In the rows, 128 means zero.
Known rows, with every step that occurs:
risop -> zipulut -> vitepo: [143 149 125 140 152  96 164 102 145 134 149  83  87 102 118 155  88 126
 141 150 131 163 149 143 142]
vitepo -> fuzetir: [138 126 161 144 144 120 161 144 104 110 186  88  96 105  85 139 111 124
 200 127 139 154 107 171 144]
zipulut -> fetut -> tupo -> risop: [147 132 130 159 148  94 152 123 152 151 169  90 105 121 119 121 114 151
 123 150 148 210 167 112  82]
vitepo -> fuzetir -> vubuvo: [151 144 181 153 152 104 157 158  89 112 174  79  84  97 123 127 107 100
 205 126 133 158  79 182 163]
tupo -> risop -> vobam: [152 162 117 113 151 101 153  83 154 116 150  86  91 109 178 121 128 111
 142 139 136 201 174 149 110]
vobam -> risop -> zipulut -> fetut: [126 174 128 143 151 105 129  74 144 125 138  70 111 124 165 147  69 122
 116 155 115 184 124 131 118]
vubuvo -> fuzetir: [102 124 162 163 155 129 133  80 131 108 156  93 104 119  91 131 102 115
 197 131 131 152 104 179 142]
teba -> risop -> zipulut -> vitepo: [129 135  94 129 137  97 162  71 153 143 166 102  86 100 142 132  96 130
 146 152 112 177 162 123 103]
tupo -> risop -> zipulut -> fetut: [164 164 101 135 153  92 163  92 163 150 161  79  96 101 172 114  94 130
 121 153 124 191 174 130 114]
tupo -> vitepo -> fuzetir: [135 112 137 139 157 112 155 156 141 124 181 105  73 116  82 130 111 108
 201 114 122 160 157 184 130]
tupo -> vitepo -> fuzetir -> vubuvo: [144 124 152 144 163 102 152 165 131 125 174  98  66 111 106 122 106  91
 205 113 119 163 138 192 144]
pazum -> vubuvo -> vobam -> risop -> zipulut -> vitepo: [ 85 157 172 125 149 116 119  61 107  77 144 105 106 136 120 129 132 106
 153 149 126 156 115 168 129]
zipulut -> fetut -> tupo -> vitepo -> fuzetir -> vubuvo: [147 124 152 169 155  88 151 154 143 151 171  90  91 122  94 119 109 133
 153 135 142 195 147 137 100]
teba -> risop -> zipulut: [122 143 108 131 138 106 160  59 140 126 171  96  93  95 157 124 102 126
 157 154  99 172 157 129  97]
pazum -> vubuvo -> vobam -> risop -> zipulut: [ 80 163 182 127 150 121 118  52  98  65 147 101 111 133 129 123 135 103
 161 150 117 152 112 172 124]
zipulut -> vitepo: [131 115 127 135 148 103 146 133 147 129 152 106  88 122  85 158 106 138
 155 141 161 178 148 147 135]
fuzetir -> vubuvo -> vobam: [131 163 190 156 164 108 137 115  94  96 143  80  90 122 179 111 118  81
 205 147 129 170  93 187 167]
zipulut -> fetut: [131 117 142 152 154 102 132 113 139 128 164  85 120 129  81 122 107 158
 156 150 151 187 150 135 102]
zipulut -> vitepo -> fuzetir: [147 111 127 140 144 102 157 157 134 139 168 102  83 116  67 158 102 134
 169 130 164 169 126 155 153]
vobam -> risop: [106 159 142 134 146 123 122  89 131  99 142  88 106 129 161 154  91 115
 142 145 122 183 115 145 119]
teba -> risop: [111 122 117 129 136 115 149  76 135 117 177 109  97 109 138 122 118 134
 174 147 115 181 155 132  87]
tupo -> vitepo -> fuzetir -> vubuvo -> zipulut: [145 129 150 136 158  96 154 163 128 120 171  99  73 109 118 122 101  93
 206 110 121 167 129 195 155]
vubuvo -> zipulut -> fetut -> tupo -> risop: [140 149 129 127 133  85 155 108 133 124 161  93 125 115 152 127 101 150
 146 138 152 210 135 133 125]
pazum -> vubuvo -> zipulut -> fetut: [ 92 135 181 113 138  98 124  78  98  68 161 108 130 119  90 120 133 145
 162 138 142 173 113 162 113]
teba -> fetut -> tupo -> risop: [144 129 158 136 135 117 193 111 140 136 161  97  77 116 119 147 128 143
 133 131 138 184 192 105  67]
pazum -> vubuvo -> fuzetir: [ 73 126 196 140 151 124 118  63 105  70 160 110 108 117  68 120 138 117
 182 132 127 143  98 182 114]
fetut -> tupo -> vitepo: [121 128 156 153 149 110 164 141 144 123 172 107  72 114 120 144 127 112
 160 128 123 186 173 145  89]
tupo -> fetut: [124 134 149 135 154 123 177 135 147 109 149  79 108 130 106 149 119 127
 176 136 142 170 180 144 127]
fuzetir -> vubuvo -> vobam -> risop -> zipulut: [132 188 180 153 164 104 133  97 100 102 131  70  90 122 211 119  97  71
 180 151 115 172  85 180 173]

Rows:
[149 140 130 152 149  89 151 110 155 147 162  84 105 122 124 121 120 145
 123 147 151 214 169 114  80]  zipulut -> fetut -> tupo -> risop -> vobam
[157 171 107 129 150 101 170  89 154 134 161  83  87  93 189 122 101 115
 132 150 116 183 171 141 122]  tupo -> risop -> zipulut
[137 182 167 152 163  97 133 105 110 114 128  75  85 125 203 124  93  74
 172 151 124 176  87 175 177]  fuzetir -> vubuvo -> vobam -> risop -> zipulut -> vitepo
[159 161 125 150 140  95 190 131 147 154 173  93  72  93 163 146 111 115
 121 139 132 193 159 121 109]  fetut -> tupo -> risop -> zipulut -> vitepo -> fuzetir
[145 120 179 147 143 112 190 142 130 137 162  96  62 117  91 145 123 124
 163 117 130 172 174 129  84]  teba -> fetut -> tupo -> vitepo -> fuzetir -> vubuvo
[152 128 142 148 151  94 154 160 121 139 160  96  77 120  98 143 102 111
 181 132 160 169 105 169 177]  zipulut -> vitepo -> fuzetir -> vubuvo -> vobam
[152 162 125 148 141  96 184 118 153 149 166  95  73  97 171 146 113 117
 113 146 131 198 170 117 102]  fetut -> tupo -> risop -> zipulut -> vitepo
[150 140 154 138 136 114 200 102 142 142 159  90  75 109 126 148 120 139
 126 135 130 181 194 103  72]  teba -> fetut -> tupo -> risop -> zipulut
[127 172 125 147 151 100 136  88 155 135 140  77  98 124 164 146  72 115
 110 148 110 190 141 127 108]  vobam -> risop -> zipulut -> fetut -> tupo -> vitepo
[123 170 131 144 151 119 141  84 126 120 141  82 101 142 164 140  93  96
 168 149 127 164 114 165 168]  vubuvo -> vobam -> risop -> zipulut -> vitepo -> fuzetir
[144 163 142 139 142 102 171 107 144 125 161  92  81 105 174 139 137 112
 130 139 135 208 170 126  87]  fetut -> tupo -> risop -> vobam
[153 152 178 140 146  97 158 153  83 106 171  79  93  95 141 128  99 103
 209 123 137 165  65 185 180]  vitepo -> fuzetir -> vubuvo -> zipulut
[139 111 169 143 140 119 192 135 137 137 167 101  68 121  75 151 125 136
 159 117 134 170 188 123  75]  teba -> fetut -> tupo -> vitepo -> fuzetir
[145 156 141 160 151  93 165  95 141 139 160  70 102 103 125 136  93 137
 130 156 125 177 153 124 107]  risop -> zipulut -> fetut -> tupo
[116 176 142 153 152 119 137  71 129 118 141  78 110 144 177 131 100 103
 153 157 122 177 129 149 139]  vubuvo -> vobam -> risop -> zipulut -> fetut -> tupo
[110 178 143 143 154 126 133  64 122 104 138  80 108 141 183 135  98  96
 169 155 116 165 124 165 154]  vubuvo -> vobam -> risop -> zipulut
[155 124 141 145 150  91 155 168 124 141 161  96  75 111  90 148  99 117
 172 129 159 172 105 163 166]  zipulut -> vitepo -> fuzetir -> vubuvo
[145 160 177 154 154 111 148 142  88 111 164  76  88 115 150 123 103  86
 205 131 130 160  68 186 178]  vitepo -> fuzetir -> vubuvo -> vobam -> risop
[149 139 137 145 150  95 146 154 125 141 151  95  79 125 116 147  93 106
 169 133 157 174  94 166 177]  zipulut -> vitepo -> fuzetir -> vubuvo -> vobam -> risop
[135 140 169 162 152 105 169 158 127 129 175 100  64 115 133 133 125  92
 182 123 124 178 142 163 122]  fetut -> tupo -> vitepo -> fuzetir -> vubuvo -> vobam
[150 170 173 156 155 106 154 133  90 116 162  70  86 109 159 125  95  82
 199 134 123 155  70 184 181]  vitepo -> fuzetir -> vubuvo -> vobam -> risop -> zipulut
[138 137 136 131 136  86 156 128 128 125 168  95 117 118 120 131  98 144
 168 126 149 198 128 148 133]  vubuvo -> zipulut -> fetut -> tupo -> vitepo -> fuzetir
[115 173 137 148 155 120 129  66 129 114 138  76 114 146 171 127  95 105
 161 157 122 172 127 157 148]  vubuvo -> vobam -> risop -> zipulut -> fetut
[150 126 143 140 159  91 150 164 134 130 171  97  78 115 106 115  98 103
 199 113 126 175 132 187 150]  tupo -> vitepo -> fuzetir -> vubuvo -> zipulut -> fetut
[145 159 171 144 153  76 144 137 112 115 146  84  95 109 175 115  97 105
 175 133 135 199 100 166 152]  fuzetir -> vubuvo -> zipulut -> fetut -> tupo -> vitepo
[130 138 137 122 138  92 140 100 122 107 156  90 135 121 125 129  96 155
 169 139 153 195 122 151 141]  vubuvo -> zipulut -> fetut
[119 180 135 136 148 115 134  73 135 110 138  74 102 116 180 155  75 108
 127 151 107 176 119 141 127]  vobam -> risop -> zipulut
[138 141 165 152 145  96 173 160 125 126 175 101  69 105 136 138 116  99
 175 118 126 186 135 159 123]  fetut -> tupo -> vitepo -> fuzetir -> vubuvo -> zipulut
[130 137 102 138 140  96 156  62 149 141 172  93 102 102 141 116  97 141
 147 158 107 181 162 117  88]  teba -> risop -> zipulut -> fetut
[144 159 167 132 149  79 144 132 104 106 139  88  93 105 173 132  95 103
 181 135 145 189  84 173 178]  fuzetir -> vubuvo -> zipulut -> vitepo
